Each row comes from the steps of one walk. Every step used is in the known rows, and no mark comes twice. Write the walk behind each row, first mark first.
Known rows:
famu/rozos/rabus: [  8 -10   7  21   4  13  13 -34 -18   6   1  28 -15 -25  -1  33   0  -5
  -7  -8   5   4  -3   8]
ligan/gepu: [  4 -13   0  31   0   9  20 -20  -7   0 -11  31 -16 -26   7  15   4 -12
   6  -1  11 -18  11  -8]
munan/gepu/roka/rabus: [ -2 -14  -9  31 -16   4   9 -11  -5  -9   2  26   5 -37  32  17   1 -20
   2  -1 -22  12  -1  -2]
bapo/gepu: [  1  -1 -13  21 -16  12  10 -13   6   1  -2  32 -10 -35  10   7   5 -27
  11   9 -10  -3  10   3]
gepu/ligan: [ -1 -21  -9   8  -3  14  17 -11 -14  11  -2  24  -4 -32  17  17  11 -17
  16  -7 -11   4  -8  11]
munan/gepu: [  5  -8  -2  30 -21   5  10 -16   3   6  -8  35   0 -32  14  17  -7 -13
  10   0 -13   8   1   0]
ligan/gepu/rozos: [ 14 -21   2  31   3  10  15 -27 -18   2   1  28  -9 -30   5  16   3  -6
   6   1  10 -12   7  -8]
munan/gepu/rozos/rabus/roka: [ 22 -14   8  32 -12  16   7 -36 -12  27   5  35  17 -34   6  28  -4   8
   8   2  -3  13  -3   8]
rozos/rabus: [ 10 -13   1  14   0  19  16 -17 -14  17 -14  42 -11 -28  -1  28  -1  -7
   8   1   9   1  -7  10]
roka/gepu/rozos/rabus: [ 20 -22   3  21  -1  16  10 -25 -20  14   1  24 -26 -44  -1  21  12 -11
  16   5   8  12 -16  13]
rabus/zufup: [  3  -4 -14  37  -7  11  13 -25 -17  25 -14  39  -3 -16  -1   1   6 -12
   3  -8   3   3  -1  18]
roka/rabus: [-11 -12  -4  18  -8   3  17  -3 -13   8  -6  30 -15 -28  23   8  -2 -18
  -2  -5  16   8  -8   8]
rozos/gepu: [ 14  -7   3  28  -9   6   8 -15 -11  15 -21  29 -16 -38  -3  21   3 -12
  -1   6   2  -3  -7   6]
ligan/gepu/roka: [  6 -17 -10  35   6  10  19 -21 -14  -9  -8  26  -5 -31  10  17  13 -16
   2  -1 -11 -19  17 -14]
zufup/rabus/roka: [  8  -5 -28  16   1   9  18 -33 -12  35 -22  31  -2 -21   9  20   4   3
  -3  -4   0  -1  11  -2]
roka/rabus/rozos: [ -9  -2  -2  32  -9  -4   9 -22 -13  14  -2  30 -16 -22  18  10   4 -14
 -12 -12  15   7  -5  16]
munan/gepu/rozos/rabus/zufup: [ 26 -16   5  36 -13  19   2 -37 -16  20   4  42  10 -28   2  27  -5   1
  13   1  -4  15 -14  20]
rozos/gepu/roka/rabus/zufup: [ 10 -10  -8  41  -4   8   5 -21 -24   9 -12  23  -6 -34  10  16  14 -16
 -11   0  -6   2 -11  16]
gepu/roka/rabus: [ -8 -16 -16  22  -1   5  15  -5 -20  -2  -3  24  -2 -33  25  10   9 -22
  -7  -4 -10   5  -1   0]
zufup/rabus: [  9 -12 -28   6   1   9  14 -21 -10  14 -23  35 -15 -25   9  28  -1  -9
   4   0  -5  -1   1   0]
bapo/gepu/munan: [  0  -8 -10  15 -13   3  13 -15   2   3  -3  31   3 -43  15   4  13 -29
  14  10 -34  -3   4  -2]

Write each row's walk:
[ 22 -19  -1  34  -2  19   7 -35 -25  21   0  27 -22 -36  -5  14  15  -9
  16   0  11  12 -18  25]
roka/gepu/rozos/rabus/zufup
[ 23 -17  -2  28   3  23   8 -35 -31  28   0  41   2 -24  -7  21   4   1
   6  -2  10   9 -14  24]
gepu/rozos/rabus/zufup
[  1 -22  -7  16  -6  12  16 -13  -9   5  -1  11 -27 -43  17  11  21 -25
  24  -5  -9   8 -12  13]
roka/gepu/ligan
[ 10 -13   4  25   1  11  21 -30 -16  35 -12  26  -5 -41   4  15  18  -3
  11  -1  -7   5  -7   8]
rozos/rabus/roka/gepu/munan
[  1 -17  -4  22  -6  -4  19 -14 -10  11 -12  20 -19 -48  12   2  19 -26
  16   1 -23   6 -11   0]
roka/gepu/munan
[ 14  -9  -5  29   0  24  13 -29 -20  28 -14  46  -6 -17  -7  22   4  -4
   7  -4  11   3 -10  25]
rozos/rabus/zufup
[ 23 -24  10  25   9  20  14 -31 -21   6   0  35 -11 -30   0  31   2   1
  10   4  17 -13   0   0]
ligan/gepu/rozos/rabus
[  9 -16 -27  12   2  13  18 -33 -11  28 -12  12 -16 -34  19  22  19  -5
  15  -6  -7   6   1   7]
zufup/rabus/roka/gepu/ligan
[ 19 -12  -2  15  -7  23   4 -24  -8   5   9  36  -5 -39   3  23   5 -15
  15  13  -4   3  -2  10]
bapo/gepu/rozos/rabus
[ 26 -22   5  38   9  23  12 -41 -26  14  -1  37  -7 -22  -5  25   7   2
  10  -1  19 -11  -2  12]
ligan/gepu/rozos/rabus/zufup
[ 18  -7  -3  23  -7  24   7 -34  -9  23   9  32   7 -36   2  17   8  -5
   9  10   0   2   6  10]
bapo/gepu/rozos/rabus/roka
[ 23 -18   9  24 -12  16   4 -27 -10  11   4  38   6 -36   6  33  -8  -1
  13   6  -6  13 -11   9]
munan/gepu/rozos/rabus
[ 17 -12 -25  22   1   8  13 -40 -18  32 -10  18 -15 -35   8  16  13   1
   5  -1   2   9   3   1]
zufup/rabus/roka/gepu/rozos
[  4 -21   3  26   4   0  23 -20 -11   3 -12  31  -3 -34  12  12  10 -15
   8   0 -15 -18   5 -12]
ligan/gepu/munan
[  8  -4   7  34   2  12  16 -45 -17  20   4  14 -20 -31   0  22  12   0
  -6 -11   9   8   2  10]
famu/rozos/rabus/roka/gepu
[ -5 -11 -22  36  -2   9  13 -18 -25   7  -3  28   2 -25  20   4  14 -20
  -6  -9  -8   7  -4  12]
gepu/roka/rabus/zufup
[ 20 -21   3  14   2  19  10 -23 -26  20   0  39  -3 -32  -3  27   0  -1
   6   3   8   7 -12  11]
gepu/rozos/rabus
[  3  -1   7  38 -11  -5   3 -25 -13  15  -8  26 -21 -30  11  19   6 -12
 -15  -5  17   4 -11  19]
roka/rabus/rozos/gepu
[ 14   4   5  42 -11  -2   1 -36 -11  22 -16  30 -16 -31  -8  22   9  -8
 -13  -2   1  -4  -3  16]
rabus/rozos/gepu
